Each row was made from one small tree. The marks that hang from a mark follow it in brackets, in alphabetical order. Every link used is in the known rows. Write each row's tree.
Known rows
mirun{seveb{seki{lusi{defi} zesi}}}: [ -1   7   0  -5 -13  10   0  -8  10  -3  -8  -3   7  -2  -3  15  -2  -4]
seveb{seki{zesi}}: [  0   9   2   1 -20   0  -8  -5  16  -5  -8  -7   2  -1  -5   8   7  -3]
lusi{seki{seveb zesi{mirun}}}: [  1   5   2   7 -17   6 -28  -2  16   0  -8  -7   6   4  -3  22  -2  -4]
nukozo{mirun{seveb{seki} zesi}}: [  2  -5  -1  -6 -10   0  -3 -20  17  -5   1 -12   9  -6  -8  13   6   3]
seveb{seki}: [ -2   3   1   3 -19   0   2  -7  20  -1  -8 -10  -2  -7  -7   7  12  -7]
zesi{mirun{seveb{seki{lusi{defi}}}}}: [  0   1   0   6  -8  12   7 -11  14   6  -8  -6   8  -5  -4  16   1  -5]
seki{seveb zesi}: [ -1  13  -1  -2 -15   2 -32   0  18  -8  -6  -6   4  -3  -4  11  -3  -3]
seki{lusi seveb{mirun} zesi}: [  0  17  -3  -8 -12   9 -16  -6  15  -4  -8  -3  11  -2  -3  10  -9 -12]
lusi{defi seki{seveb zesi{mirun}}}: [  0   2   5  13 -19  11 -29  -5  14   2  -8  -6   4   4  -1  31  -1  -8]
lusi{defi seki}: [ -2  -6   6   9 -24  15 -16  -3  18   2  -8  -8  -8  -5  -4  26  15 -15]
zesi{mirun{seveb{seki}}}: [  1  -1   0   9  -8   3  -7 -10  16   4  -6 -10   8  -5  -5  11   4   1]
nukozo{mirun{seveb}}: [ -2  -3  -1  -5  -4   9 -13 -13  22  -5  -2  -6   1 -11  -9  11   8  -9]
nukozo{mirun{seveb{seki{lusi}} zesi}}: [  1   0  -3 -12  -8   5  12 -20  17  -5  -1  -9  10  -6  -8  12   2   1]
defi{lusi{seki{seveb{mirun{zesi}}}}}: [  3  -1   2  -9 -21  12  -7  -3  20   1  -4 -18   5  -1  -1  17   4  -3]
seki{lusi{defi} seveb{mirun{zesi}}}: [ -1   6  -1  -3 -16  12 -11 -11  16   0  -4  -9   9  -5  -1  19  -4 -10]
defi{lusi{seki{seveb{mirun} zesi}}}: [  2   6   3  -8 -20  13 -10  -1  19  -2  -8 -13   5   2  -1  16   0  -9]
defi{lusi{seki{zesi}}}: [  1   5   3 -10 -25  17  -7   5  21  -4  -9  -9  -3   0  -3  13   8  -5]
zesi{mirun}: [ -1   1   0  10 -14   8 -19  -4  23   3  -7  -7   0  -8  -6   8   8  -7]

Write each row's tree
[  0   3  -2   3  -7   8   6 -10  15   4  -7  -7   9  -6  -5  11   0  -3] : zesi{mirun{seveb{seki{lusi}}}}
[  1  12   1  -4 -16   6   5 -13  13  -1 -10  -5   9   0  -4   7   2 -14] : seveb{mirun seki{lusi zesi}}
[ -1  15   0  -3 -13  14 -16  -8  13  -2  -8  -3  10  -1  -1  18  -8 -16] : seki{lusi{defi} seveb{mirun} zesi}
[  1   1   6   8 -19  11 -32  -8  12   1  -8  -9   4   3   0  30   1 -15] : lusi{defi seki{seveb{mirun} zesi}}
[ -2  12   1  -4 -20  19 -12  -1  17  -4 -10   1   0  -4  -4  14   1 -12] : seki{lusi{defi} zesi}
[  1  -2   3   7 -14  11 -34  -3  14   1  -8  -6   6   2  -2  21   2   0] : lusi{seki{zesi{mirun{seveb}}}}
[  0   0  -2  -6 -16   9   1 -11  11  -2  -3 -11   8  -5  -2  17   1   6] : mirun{seveb{seki{lusi{defi}}} zesi}
[  1   4  -1   5 -10   8 -38  -4  16  -2  -6  -4   8  -2  -2  11  -2   3] : seki{zesi{mirun{seveb}}}
[ -3  -2   4   8 -20  11 -17  -3  17   1  -7 -10  -4  -4  -4  30   7 -13] : lusi{defi seki{seveb}}
[  0   5   1  -8  -8  11  11 -18  14  -4  -6  -2   7  -3  -8  18   0 -12] : nukozo{mirun{seveb{seki{lusi{defi} zesi}}}}
[ -1  16  -1   2 -13  15 -14  -4  15   0  -9  -1   9   1  -3  19 -11  -8] : seki{lusi{defi} seveb zesi{mirun}}
[ -1   4   4   6 -21  11 -27  -2  14  -2  -8  -7   1   2  -2  30   1 -10] : lusi{defi seki{seveb zesi}}
[ -1  -1   6   7 -25  15 -28  -3  15  -1  -9  -5  -4   1  -3  26   9 -12] : lusi{defi seki{zesi}}
[  2   8   2   8 -18   0 -10  -8  16   0  -9  -8   7   1  -5   9   4  -2] : seveb{seki{zesi{mirun}}}
[  0  11   1   4 -17  19 -14  -4  16   1 -11   1   4  -1  -4  15  -2 -10] : seki{lusi{defi} zesi{mirun}}
[  3  -2   2   4 -20  -2 -10 -16  15   1  -3 -16   8  -4  -3   9  10  -4] : seveb{mirun{zesi} seki}
[  1  -7   4   8 -21   9 -26 -11  14   3  -4 -14   4  -1   0  31   5 -10] : lusi{defi seki{seveb{mirun{zesi}}}}
[  1   3   1  -5  -8   2  -4 -18  17  -6  -4  -6   7  -4  -9  12   4  -5] : nukozo{mirun{seveb{seki{zesi}}}}
[  1  -5  -2  -7  -9   7 -20 -16  20  -6   2  -9   5  -9  -7  13   6   3] : nukozo{mirun{seveb zesi}}
[ -2   7   1  -1 -19  11  21  -8  16   1 -10  -6  -1  -6  -7  13   8 -15] : seveb{seki{lusi{defi}}}
[  1   9   2 -11 -22  13  -5   5  20  -4  -8 -11   1   1  -3  16   1  -4] : defi{lusi{seki{seveb zesi}}}
[ -1   3  -2 -11  -5   8  21 -17  18  -3  -5  -5   5  -8 -10  11   4 -11] : nukozo{mirun{seveb{seki{lusi}}}}
[  0   8  -4  -7 -13   7 -12  -9  17  -2  -3 -10  11  -6  -3  11  -4  -7] : seki{lusi seveb{mirun{zesi}}}
